In the rows, 128 means zero.
Known rows, with every step that occurs:
migike, nuzil, zadige: [170 147 141  57 143 166 132 150 107 116 141 144 126 203 145 127 125 151
 131 155 122 104 118 141 139 143 164 136  56 138 130 141 115 112 149 140
 115 174 126 139 129 134 144 113 129 107]
tibu, migike, nuzil, zadige: [153 142 134  92 147 127 130 150 114 124 148 107 116 176 141 126 131 153
 117 143 123 158 112 148 133 133 146 121  98 129 133 137 119 106 181 142
 114 168 116 134 133 136 130 124 138 110]
dubudur, migike, nuzil, kigul, fevo: [155 163 101 154 141 144 140 133 104 127 146 123 175 141 120 139 140 115
 145 149 130 150 123 136 170 115  98  97 139 133 124 130 119 121 117 120
 105 150 133 134 111 130 121 146 106 132]
nuzil, zadige: [156 135 145  72 137 147 138 129 108 119 137 152 115 164 128 122 113 143
 125 130 116  53 121 131 133 131 150 140  33 127 125 141 113 119 142 139
 131 160 130 137 120 140 157 101 141 107]
fevo, zadige, nuzil: [120 129 145 112 106 155 122 124  95 132 111 172 123 121 108 129 112 138
 143 136 129 110 135 121 127 134 155 188  93 128 143 159 141 129 121 131
 151 101 122 143 116 136 188 119 135 132]
zadige, nuzil, kigul, tibu, migike, dubudur: [190  58  83 154 119 101 103 110 140 132 151 127 149 123 119 130 180 138
 115  93 150 186 147 128  94 117 118 173 156 111 135  82 138 122 156 126
 157  77 124 125 146 121  88 133 138 116]
fevo, kigul, tibu: [128 105 115 111 131  92 135 111 111 135 102 141 143 122  99 127 143 121
 124 116 115  15 155 105 109 142 104 139  99 116 135 104 103 147  91 123
 130 145 147 111 129 112  86 149 127 159]
migike, nuzil, kigul: [156 173 121  95 128 152 126 118 129 132 142 140 147 141 140 138 114 121
 127 131 102 133 131 145 132 114 146 129  80 143 129 122 135 121 125 131
 107 148 123 120 125 135 102 134 111 114]
fevo, zadige: [ 91 162 167 140 119 140 126 128 118 137 115 150 100 110 118 122 123 138
 150 119 119  47 133 122 138 134 144 168  63 143 133 137 139 141 108 140
 133 158 125 132 124 134 160 124 129 125]
vedegu, vili: [ 90 178 162 138 111 159 124 107 129 131 133 168 136 153 145 133 154 114
 143 127  94  53 116 114 107  97 163 130 125 151 128 125 120 123 112 138
 128 155 139 116 128 133 114 101 134 127]
vedegu, vili, tibu, migike: [ 81 141 141 161 121  93 121 109 147 140 143 108 113  91 139 116 157 137
  97 113 119 163 109 116 102 100 111 116 244 138 134  94 125 100 141 138
 138 126 130 109 130 131  97 112 142 115]
vili, tibu, migike, nuzil, kigul, fevo: [148 130 103 152 142 115 137 120 148 123 142  86 151  80 125 114 153 133
 107 133 133 212 129 145 146 118  83  84 195 123 128 113 128 111 118 121
 117 127 127 133 118 128 118 149 100 131]
migike, nuzil, zadige, fevo, kigul, tibu: [198  95  80  80 148 133 136 132 104 115 116 124 165 133 110 134 141 139
 138 156 141  74 145 136 141 150 170 108  76 115 127 103  92 128  92 110
  97 140 147 139 122 114 137 149 126 164]
tibu, migike: [ 79 163 150 137 129  81 129 118 116 146 144 118  86 113 121 129 116 123
 120  95 107  93 115 118 111  97 103 138 140 128 131 129 131 130 173 144
 145 143 123 113 131 139 116 122 139 109]
nuzil, migike, tibu, vili: [ 97 136 171 147 120 127 121 127 189 118 107 122  92 152 165 131  87 104
 119 112 119 150 112 116 124 147 125 106 176 129 111 155 141 138 141 135
 139 105 117 118 145 130 123 110 133 121]
kigul, fevo, zadige, nuzil, migike: [116  91 129 171 122 181 121 120 137 122 110 135 122  96 124 108 115 131
 152 136 159 116 117 105 148 145 147 156 133 112 142 151 130 138 108 125
 160 113 124 155 100 126 222 122 136 137]
fevo, kigul: [ 76 159 132 108 120 102 134 134 110 137 103 145 116 126 113 146 102 123
 152 120  89  51 140 112 109 115 126 123  85 126 138 133 108 139 120 127
 118 147 141 109 123 125 119 131 133 153]
vedegu, vili, tibu, migike, nuzil, zadige: [150 122 132 113 145 137 123 145 133 120 143 106 141 158 154 117 170 162
 104 159 130 216 109 148 126 132 155 100 178 138 135 111 110  81 159 137
 107 164 124 128 134 130 111 113 139 113]
fevo, zadige, nuzil, migike, tibu: [101 117 127 127 117 168 106 129 162 122 103 124  98 136 147 133  89 121
 131 130 161 166 118 117 134 168 159 184 165 122 133 170 150 136 131 136
 146 102 104 143 114 127 186 115 145 134]
vedegu, vili, tibu: [103 137 144 121 113 147 121 106 145 126 132 151 127 126 148 116 154 133
 124 125 115 102 119 111 109 112 123 133 205 150 129  96 120 104 103 134
 136 134 146 113 126 128  99  95 133 121]
nuzil, migike, tibu, vili, vedegu: [ 61 111 170 108 118 159 129 149 167 123 124 125  98 129 175 118  76 105
 122 117 136 186 118 132 105 138 106 126 122 136 112 164 160 159 142 129
 139  97 112 120 140 120 124 116 129 104]
nuzil, kigul, tibu: [184 112 109 112 134 120 126  81 126 133 135 143 164 113 110 117 145 115
  95 109 127  58 147 121 122 132 114 147  68 123 123  87 132 133  86 126
 137 134 133 122 122 124  82 141 119 121]
kigul, tibu, vili, vedegu: [101  82 168  93 121 131 140 121 115 129 130 152 135 120 136 105 131 113
 111 119 130 110 146 125 106 128  77 133  73 132 117 128 149 161 105 123
 152 107 137 118 146 119  95 130 121 105]
migike, tibu: [ 89 173 151  78 121 133 123 126 146 126 118 140  90 166 148 146 100 105
 132 116 120  81 126 122 121 132 123 168 133 136 115 154 140 142 128 142
 133 130 118 123 131 132 119 114 129 127]
kigul, fevo, zadige, nuzil: [121 113 144 139 112 167 131 125  94 124 109 164 139 113 100 121 139 134
 162 148 143 109 138 121 148 132 137 159 117 119 138 164 135 139  98 119
 152  98 132 159 104 134 212 127 120 154]
nuzil, kigul, fevo: [153 148 127 142 130 144 142 101 132 123 137 135 155 101 114 122 133 110
 134 120 117  79 131 130 144 106 117 101  78 123 118 133 126 140  88 120
 126 136 139 137 106 132 148 135 104 133]
vili, tibu, migike, nuzil: [ 97 144 129 116 133 101 126 140 132 139 142  98  92 130 147 121 131 143
 112 130 128 180 118 128 125 117  90 136 223 136 135 106 133 105 165 143
 131 144 123 116 139 134  92 133 126 113]
migike, nuzil, kigul, tibu, vili, vedegu: [150  90 141 100 125 150 136 127 131 126 137 140 172 122 143 111 133 117
 105 137 129 196 154 152 113 133  98 107  67 137 118 119 155 149 109 116
 124 112 129 120 146 117  74 149 105 107]
zadige, nuzil, migike, dubudur: [144  80 114 148 107 181 100 135 165 122 143 152  96 173 156 128 128 141
 162 107 149 109 117 104 105 123 155 199 142 128 139 123 136 126 160 138
 172  98 130 131 137 126 157  92 152 106]
zadige, fevo, kigul, tibu, migike: [120 110  90 156 141  56 134 115 107 142 123  91 126  71  90 134 132 120
 117 109 130  80 135 118 115 116 117 104 152 104 131  99 106 134 121 116
 124 118 140 117 124 120 118 157 140 157]

Rows:
[ 60 133 157 113 118 134 136 163 117 132 132 136 119 155 151 141  88 101
 125 130 135 199 127 139 120 128  68 130 139 141 110 170 152 149 152 130
 127  93 117 115 144 124  99 114 127 106] => dubudur, migike, tibu, vili, vedegu
[135 162 116 182 139 153 135 149 107 132 128 120 173 112 106 130 149 137
 153 154 148 157 133 145 180 139 124 108 113 136 130 137 133 123 101 120
  99 159 123 145 108 125 150 148  99 145] => dubudur, migike, nuzil, kigul, fevo, zadige
[140 160 138 155 134 167 133 135 128 127 119 126 159 107 122 117 158 139
 154 145 135 132 138 152 167 140 150 112  75 136 131 143 141 138  82 117
 108 156 127 148 110 128 165 151  93 146] => migike, nuzil, kigul, fevo, zadige
[101 158 139 142 125 127 116 134 145 135 137 103 122 142 160 126 164 143
 114 144 121 209 111 130 113 109 122 115 252 149 136  98 126  95 153 139
 122 150 127 115 140 131  85 125 129 123] => vedegu, vili, tibu, migike, nuzil
[ 70 125 182  88 109 149 144 142 119 131 137 157 111 123 148 118  96 116
 132 121 108 136 132 132  99 107 100 121  61 142 119 156 152 160 133 127
 142 107 132 117 143 132 121 113 121  97] => tibu, vili, vedegu
[160 144  64 110 144 129 141 173  76 122 133 119 148 145 109 163  96 143
 167 168 132 121 122 144 155 127 170  85 100 126 132 135  87 108 145 111
  74 145 139 135 115 127 157 126 141 154] => dubudur, migike, nuzil, zadige, fevo, kigul
[152 139  86 110 144 101 138 159 100 126 128  94 127 117 114 153 103 145
 149 150 120 152 122 150 132 116 184  70  92 118 134 138  96 114 155 113
  81 134 134 137 119 133 161 141 138 157] => tibu, migike, nuzil, zadige, fevo, kigul
[ 96 184 141 117 132 111 124 139 119 141 141 109  97 158 144 137 125 129
 134 129 112 142 113 130 120 107 118 136 167 139 135 126 133 125 170 144
 126 153 120 116 141 136 109 139 125 114] => tibu, migike, nuzil
[ 97 103 162 163 109 140 113 134 172 116  88 135 109 133 149 128  95 118
 121 131 138 208 121 123 132 169 146 129 182 122 125 171 155 136 134 124
 143  72 109 137 136 131 159 115 134 134] => fevo, zadige, nuzil, migike, tibu, vili
[197  80 105 129 126 132 119  89 108 130 117 152 180  87  95 116 148 128
 101 124 146 121 157 130 130 153 141 170  80 114 135 107 140 130  82 117
 144  99 126 140 111 123 127 142 125 138] => fevo, zadige, nuzil, kigul, tibu
[182 136 115  74 135 162 140 125 104 113 149 142 113 131 115 135  95 133
 139 135 131  36 110 138 146 115 178 120  29 126 117 134 113 120 130 124
 116 128 138 154 113 145 203  91 148 115] => nuzil, zadige, fevo
[165 149 119  86 152 154 134 166  87 120 152 138 138 206 135 141 125 148
 138 165 135 128 114 139 157 144 130 134 103 138 130 139 109  99 177 141
 104 180 125 133 126 134 119 112 140 104] => dubudur, migike, nuzil, zadige
[111 156 101 113 119 113 142 132 102 132 114 137 111  95 103 155  85 118
 165 125 105  42 132 120 122 102 158 104  80 124 130 129 101 140 106 113
 106 118 149 124 114 131 167 128 137 167] => zadige, fevo, kigul
[ 91 155 154 148 119  93 131 142 136 125 117 143 115 171 135 153 101 100
 125 130 117 164 121 122 138 137  82 107 190 137 111 161 132 128 159 133
 123  95 122 110 151 133  90 108 135 122] => dubudur, migike, tibu, vili
[117 118 134 147 138  70 125  97 121 144 138 107 111 114 107 115 149 120
  94  98 130  75 130 108 109 120  79 151 156 114 131  96 125 136 142 140
 154 138 126 114 135 125  90 145 136 118] => kigul, tibu, migike
[119 109 130 158 121 171 107 137 185 126 143 134  74 166 161 122 127 137
 163  94 142  57 113 103 107 121 147 180 120 137 132 107 132 132 151 146
 160 144 130 123 143 119 133  95 143 102] => nuzil, migike, dubudur
[158  83 100 166 134  81 116  91 108 146 127 113 164  67  92 115 154 136
  80 109 148 179 145 134 125 138 122 146 126 107 141 107 143 125 122 122
 146  91 110 130 118 126 113 159 133 132] => fevo, zadige, nuzil, kigul, tibu, migike
[149  95 122 151 122  82 143 113 124 121 102 141 150  94  97 134 124 114
 133 130 109  81 152 117 122 131 128  66 121 114 118 108 109 142  86 104
 118  91 156 117 141 119 113 142 127 162] => zadige, fevo, kigul, tibu, vili
[113 110 131 150 122 173 115 131 167 114  99 120 114 125 138 127 115 117
 138 138 169 161 118 118 150 167 146 163 188 116 127 179 142 143 109 124
 146 103 109 156 106 122 204 124 127 150] => kigul, fevo, zadige, nuzil, migike, tibu
[112  97 123 146 117  97 116 142 171 136 152 106  75 123 139 120 160 155
 128  88 139 154 127 118  99 109  95 167 209 132 132  92 135 109 170 141
 156 113 132 113 153 125  87 102 140 102] => vili, tibu, migike, dubudur
[191 126 101 104 138 139 123  95 130 129 133 139 170 136 127 124 156 120
 106 128 129 105 145 131 129 139 126 143  94 129 126  91 131 128  92 127
 122 147 132 122 130 122  75 151 109 124] => migike, nuzil, kigul, tibu
[163 102 100 105 157  97 132 150 107 126 124  94 151 149 120 125 157 154
 107 150 130 161 139 141 129 156 142 106 112 112 139 116  97 112 150 128
 103 166 123 126 134 118 101 159 131 143] => fevo, kigul, tibu, migike, nuzil, zadige
[145  68 115 193 114 193 107 144 169 115 125 139 115 136 138 113 158 150
 181 120 171 130 122 108 133 142 156 179 139 121 140 134 137 135 128 124
 165 104 130 154 124 122 197 107 135 132] => kigul, fevo, zadige, nuzil, migike, dubudur
[131 144 124 120 141 100 124 123 121 141 138 105 121 153 133 127 156 130
 113 128 134 126 128 123 122 127 100 142 168 127 133  99 127 128 150 140
 134 155 123 118 144 125  78 153 122 123] => kigul, tibu, migike, nuzil
[123 160 134 185 139 124 130 137 130 136 122  96 151  82 111 117 165 138
 140 134 135 187 131 152 157 131 135  98 115 129 133 135 142 133 105 120
 110 149 117 145 114 130 151 168  97 147] => tibu, migike, nuzil, kigul, fevo, zadige
[109 104 152 133 109 133 117 124 175 112 102 138 104 150 159 135  84 105
 117 126 129 194 117 115 119 146 131 120 195 119 118 165 143 133 148 129
 150  62 116 127 141 134 145 108 140 126] => zadige, nuzil, migike, tibu, vili
[102 109 113 155 140  46 131 114 113 146 115 102 125  97  99 128 143 123
 107 104 116 101 146 111 103 128  85 123 164 106 136 101 110 137 129 129
 133 137 130 107 132 114  76 163 135 152] => fevo, kigul, tibu, migike
[ 85 119 132 128 129  72 128 120 133 141 144  98  79  92 125 112 118 137
  92 103 123 146 117 115 114 109  74 139 211 126 134 101 131 110 152 141
 149 122 127 112 131 136 101 115 139 109] => vili, tibu, migike
[ 98 154 173 115 113 110 128 129 160 121 105 146 102 157 147 143 104 102
 121 120 102 146 130 126 122 136 111 112 148 135 109 156 143 142 130 133
 132 100 124 116 152 133 107 112 124 127] => migike, tibu, vili
[197 149 111  59 138 181 136 145 105 110 152 137 123 161 132 142 105 141
 151 152 137  74 110 148 153 120 194 112  47 134 119 143 113 113 134 123
 103 142 136 156 120 143 193 107 137 119] => migike, nuzil, zadige, fevo
[190  81 116 122 137  88 147 122 118 109 105 136 162 111  98 127 126 129
 118 136 118  93 150 131 130 147 151  55  85 107 119 115  99 131  98 103
 109 102 152 130 138 121 130 134 135 157] => nuzil, zadige, fevo, kigul, tibu, vili
[117  75 130 109 118 122 149 135 110 126 119 138 148  84 119 123 108 113
 132 134 128 116 153 134 106 121 113  89  69 120 118 125 131 162  92 102
 122  85 145 121 136 115 125 145 121 142] => zadige, fevo, kigul, tibu, vili, vedegu
[145 161 116 151 141 125 136 120 130 131 144  97 157 109 125 126 152 120
 127 137 122 174 126 146 147 106 111  83 139 123 126 133 130 125 128 121
 114 146 122 134 117 130 125 158 101 135] => tibu, migike, nuzil, kigul, fevo
[ 85 182 123 121 128 116 121 142 117 134 130 133 103 181 133 161  98 101
 131 129 136 106 117 117 142 135  89 166 183 137 117 154 130 129 154 143
 123 134 115 118 127 130 105 112 139 118] => dubudur, migike, tibu
[130 143 139 170 128 152 136 119 127 129 116 133 153  71 103 113 150 132
 143 124 131  98 138 138 155 133 137 122  52 129 127 142 140 143  72 118
 122 141 129 147 104 130 175 142 103 147] => nuzil, kigul, fevo, zadige
[135 152 109 157 130 121 115 115 151 137 148 102 162 104 152 123 159 135
  94 134 113 249 119 150 116 106 143  94 208 142 135  95 132  91 136 129
 102 136 120 113 130 129  69 138 121 117] => vedegu, vili, tibu, migike, nuzil, kigul
